Each row comes from the steps of one path. Every step used is in the known rows, and no mark comes twice. Write the path behind each row, first mark first.
Known rows:
B > M: [ -5.8 -44.3 -14.9  -0.4 -28.1   5.9  -1.5 -20.0  14.1  49.4  12.6   3.6
 -33.9  -4.9  41.7 -40.5  44.9  32.6  16.0 -28.4 -21.7]
V > H > B > M: [  4.4 -71.9  12.5  26.1 -13.2  17.0 -31.6 -33.6   6.3  55.2  23.2   2.5
 -49.9  -3.8  44.0 -24.1  32.2   7.0  31.6 -24.4 -39.6]
N > H: [ -8.6 -52.4  15.6   0.3 -61.7  47.6   3.7  19.9  19.9  47.8 -34.9   2.5
  21.4  26.2  83.3  -2.0  28.8  -2.9  -5.8 -42.1  11.2]
V > M > B > H: [ -3.7 -61.0  -4.1 -28.1 -13.0  -8.4 -40.5  17.0  43.2  63.1 -21.1 -32.6
 -25.6 -10.4 -10.6 -18.3  -3.1  22.2  -7.9  -8.0 -27.1]
N > M: [  7.2 -49.8  -7.6  15.8 -83.2  11.2   8.7  -4.5  19.5  22.1  16.0 -11.8
  14.4   3.5  77.7 -18.1  39.0  12.4 -34.6 -18.2  -9.0]
V > M > Y > H: [ 34.5 -30.2   1.7 -15.1  -8.8 -10.7  -7.4  25.4  27.2  37.8  -4.6 -35.7
  47.0  44.7  28.9 -36.5  11.9  33.5  40.9 -57.1  19.6]
Y > H > N > M: [ 34.4 -31.5  19.4  26.8 -80.4  -6.9  -1.8   2.6  29.7  22.8  20.3  -0.1
  16.3  51.9  83.0 -19.1   3.1   2.7  -4.7 -13.6 -22.1]
Y > H > N: [ 36.8 -18.9  26.8  25.9 -18.2  -7.5  -8.8  25.5  29.2  23.2   6.4   5.6
  22.9  62.9  44.7 -13.3 -14.6  16.2  39.9 -34.0 -22.9]
Y > H > M: [ 44.3 -39.0  29.6  12.4 -10.5   2.6 -10.4   4.6  19.9  17.2   8.0 -14.0
  25.7  55.3  62.0 -28.0  13.4   6.4  55.1 -37.4   8.4]
B > M > V: [ 22.4 -44.8 -12.3  -4.1 -34.7  -5.4   1.6  15.4  14.5  42.5   4.9 -12.1
  -1.2  24.5   3.5  -0.2  58.0  43.7  11.0   9.2   8.0]
Y > H > V > M: [ 35.7 -40.0  28.4  -4.5  -6.6 -16.4 -76.7  13.0 -11.8  47.8  34.7  -1.8
  -2.5  39.7  56.8 -27.3  13.6  65.3  65.0 -43.6  -1.6]
Y > H: [ 35.1 -38.3  -5.6  10.4  -6.5   3.9   2.3  35.4  31.8  11.7  -9.8  -2.1
  24.0  30.7  42.4 -26.8   1.6  16.7  59.4 -46.9  -3.0]
V > M > Y > H > B: [ 48.8 -42.0  18.0  14.7   8.9  -7.1 -23.4  -5.1  30.7  15.8  14.0 -32.7
  36.9  33.0  18.7  -1.8  22.0  -4.3  21.3 -54.2 -22.1]
B > H > N > M: [  0.8 -51.6  20.0  15.1 -80.6  -1.5 -21.8  -8.3  24.0  47.7   8.0   3.7
  -4.0  23.7  61.0 -17.4   5.5   7.3 -35.4   3.6 -37.3]
Y > H > V > M > B: [ 48.6 -30.5   6.7 -23.7  -6.5 -31.3 -47.7  25.6  25.5  38.7  21.2 -43.4
  -0.2  27.9  21.2  -3.0  10.3  27.0  23.6 -32.1 -16.6]
M > B > H: [ -2.7 -61.0 -18.3 -23.2  -4.1  -0.7 -18.0  28.0  50.6  49.0 -32.4 -29.4
  -6.5 -17.3 -14.7  -5.5   2.0   0.5 -13.5 -10.2 -34.9]
M > V > H > N: [ 22.1 -45.0  40.4  34.4 -38.7   6.4 -29.7  40.0  -0.1  58.1   1.6  -5.1
  21.2  62.9  34.5  13.2  -7.2  36.0  26.0   5.3   4.1]
B > M > H: [ -2.1 -45.6 -18.9  -1.4 -44.8  19.2  -3.8   2.7  20.2  58.3  -9.0 -25.6
   1.5  22.1  20.7 -16.0   3.6   2.1  18.6 -11.6 -36.4]
V > H > N > M > B: [ 26.7 -43.8   8.2   8.4 -75.5  -6.8  -2.3  15.8  40.0  42.5   8.4 -44.5
   3.3  26.6  51.0   4.9   1.2 -14.2 -41.1   0.4 -27.4]
B > M > Y > H > V: [ 41.3 -34.1   2.0 -22.6  10.8 -20.2 -40.2  11.6  -6.2  45.0  19.1 -15.1
  30.7  38.1  38.4 -16.8  40.1  28.0  59.3 -53.4 -16.3]
H > N: [ 11.5 -22.0  21.2  26.4 -30.6  -0.3  -8.9  12.9  17.4  29.9  12.8   0.5
  21.3  40.6  43.9  -1.3   6.6  23.2  -3.2 -26.0 -25.2]

Write each row's path:
[ 35.6 -30.7 -10.7 -10.0  -2.2  -3.2  17.3  34.3  33.8  20.6 -17.3 -33.5
  64.2  39.2  25.2 -21.9  16.8  12.1  35.0 -59.0  10.0] -> M > Y > H
[ 34.1 -79.1  25.3  43.2 -40.1  16.3 -30.5   6.3   7.5  31.2  15.3 -17.2
  13.5  23.0  39.3  27.8  29.1  -3.6   0.7   2.0 -15.7] -> N > M > V > H > B
[ 53.9 -47.3   8.2  18.9 -16.5  -2.2  -0.5  -9.0  36.9   2.5  12.0 -34.2
  47.3  29.8  33.1   5.2  31.7 -28.1  -2.5 -45.5 -31.1] -> N > M > Y > H > B
[  6.0 -50.3 -12.8  10.5 -89.9  21.1   5.5  14.5  22.8  37.1  -6.0 -37.3
  38.8  27.4  50.6   2.4  -0.5 -13.2 -21.3  -1.9 -27.2] -> N > M > H
[ 12.6 -40.3 -10.3  -8.3  -9.0  -3.3   4.5 -29.4  20.4  41.9  11.8 -40.8
  24.7   2.4  11.4 -12.8  65.5   0.8 -23.3 -44.8 -25.0] -> H > B > M > Y
[  5.2 -45.6  13.4 -34.5  -6.4 -15.9 -59.6   5.0  -6.2  73.6   8.8 -37.8
  35.4  18.1  14.1 -18.2  38.0  53.5  -0.1 -42.3   1.7] -> B > H > V > M > Y
[  6.5 -55.6  -0.3   0.2  -9.0   6.9  -8.3 -22.5   8.4  59.7   7.1 -39.7
  14.5   9.6  21.3 -17.0  51.0   3.3  -2.0 -42.1 -18.0] -> V > H > B > M > Y
[ 19.1 -32.6  11.5 -12.0 -20.5   0.9  11.2  -5.0  11.2  36.9   2.1 -56.6
  70.8  35.4  34.4 -11.6  54.8  11.0 -18.7 -45.8  19.5] -> H > M > Y
[ 25.2 -54.0   4.7  34.2 -16.4  21.5 -15.2  -0.4  27.0  14.6   4.5 -32.0
  37.0  19.5  10.6  33.1   6.3 -31.4  -5.4 -25.1 -57.7] -> M > H > B
[ 23.6 -38.0 -24.0  -9.0 -68.6  -6.5  21.5   9.9  49.9  18.5   4.2 -50.6
  13.5  -1.3  38.6   4.8  31.5 -13.5 -57.9 -10.8 -24.0] -> N > M > B
[ 20.7 -44.7   2.3  -1.4 -15.8   6.3 -50.3  28.1 -12.8  43.2  13.5 -21.0
  43.9  32.3  34.3  22.5  13.4  14.7  28.5 -27.7 -36.0] -> M > H > V
[ 26.7 -58.7   6.6  35.2 -54.0  20.6 -12.1 -14.1  28.0  14.2  13.3 -34.3
  33.5  20.6  35.6  29.5  13.0 -41.4 -29.8 -10.6 -60.5] -> N > M > H > B
[ 37.6 -35.3 -10.7  -7.8 -42.0  -5.2  20.6  20.4  33.8  21.7  -7.4 -34.4
  59.6  38.3  47.4 -28.0  22.2   1.7  12.5 -45.5   7.5] -> N > M > Y > H
[ 17.9 -60.7   2.0 -25.7 -17.3 -15.5 -61.1  12.2  12.1  53.4   8.0 -16.1
  -1.7  -1.2  25.5   8.8  26.5  10.3  -7.7 -10.4 -46.8] -> N > M > B > H > V
[ 24.8 -53.3  18.4  29.5 -23.2  14.6 -39.0  -9.8  21.2  29.5  16.6 -33.9
  19.3  26.1  16.7  20.5   2.4  -8.5  -1.9 -21.4 -48.0] -> V > M > H > B
[ 48.8 -48.8  12.6  34.1  12.0   4.0 -14.3   3.2  34.8  -4.4  12.3  -8.0
  19.9  22.1  27.2   6.8  14.9 -16.0  36.2 -45.6 -41.0] -> Y > H > B
[ 54.5 -32.9  16.3  17.4 -76.7 -16.7   1.2  32.3  25.6  22.8   9.7 -13.9
  40.0  69.5  36.2  17.1  24.1  20.4  -6.4  19.5   5.5] -> Y > H > N > M > V
[ 10.7 -53.6  -0.5  20.3 -10.9   5.9 -14.3 -43.9  18.8  33.3  28.6   1.6
 -38.5  -8.4  31.5 -16.2  50.3   3.0   5.8 -29.4 -50.9] -> H > B > M
[  4.3 -47.0  39.4  37.2 -31.8  15.5 -31.0  22.2   2.9  59.3   5.2   3.1
   6.2  43.4  59.5  -9.1 -17.4  27.6  28.7 -18.7 -12.6] -> V > H > N
[ 15.8 -57.2   0.0 -28.3  13.3 -13.5 -65.1  23.7  10.0  53.7   1.0 -16.4
   1.5  -2.8   6.2  13.1  20.0  18.0  13.8 -20.6 -45.0] -> M > B > H > V
[ 26.2 -38.9  16.3 -27.9 -35.6  -7.4 -48.4  18.6  20.8  57.0   8.1 -40.6
  -0.9  25.1  43.8   9.9  24.7  15.9 -10.1 -30.2  -8.5] -> N > H > V > M > B
[ 37.9 -12.5  32.6   6.4 -21.5 -18.3 -18.6  20.3  25.9  41.4   8.9 -21.7
  42.4  72.9  34.0 -22.6  -7.8  27.9  26.3 -41.1  -4.9] -> V > M > Y > H > N
[ 35.5 -48.3   0.8  12.9 -21.8  -5.3  -9.5  -3.0  17.5  30.9  16.4 -12.4
  -3.4  23.2  -4.2  17.9  61.4  20.4   4.0   9.2 -16.6] -> H > B > M > V
[  2.9 -31.9  -0.1 -19.6 -27.7  -4.1 -10.4   6.0  10.4  52.2   5.3 -50.3
  47.3  18.8  23.3 -25.0  42.3  48.5 -19.0 -48.9  22.1] -> V > M > Y
[ 32.5 -32.3   5.8 -23.3 -15.6 -25.2 -47.9  15.5  18.6  43.4  26.7 -46.7
  -1.6  13.6  21.2   3.7  26.9  32.8  -5.6 -27.9 -18.3] -> H > V > M > B
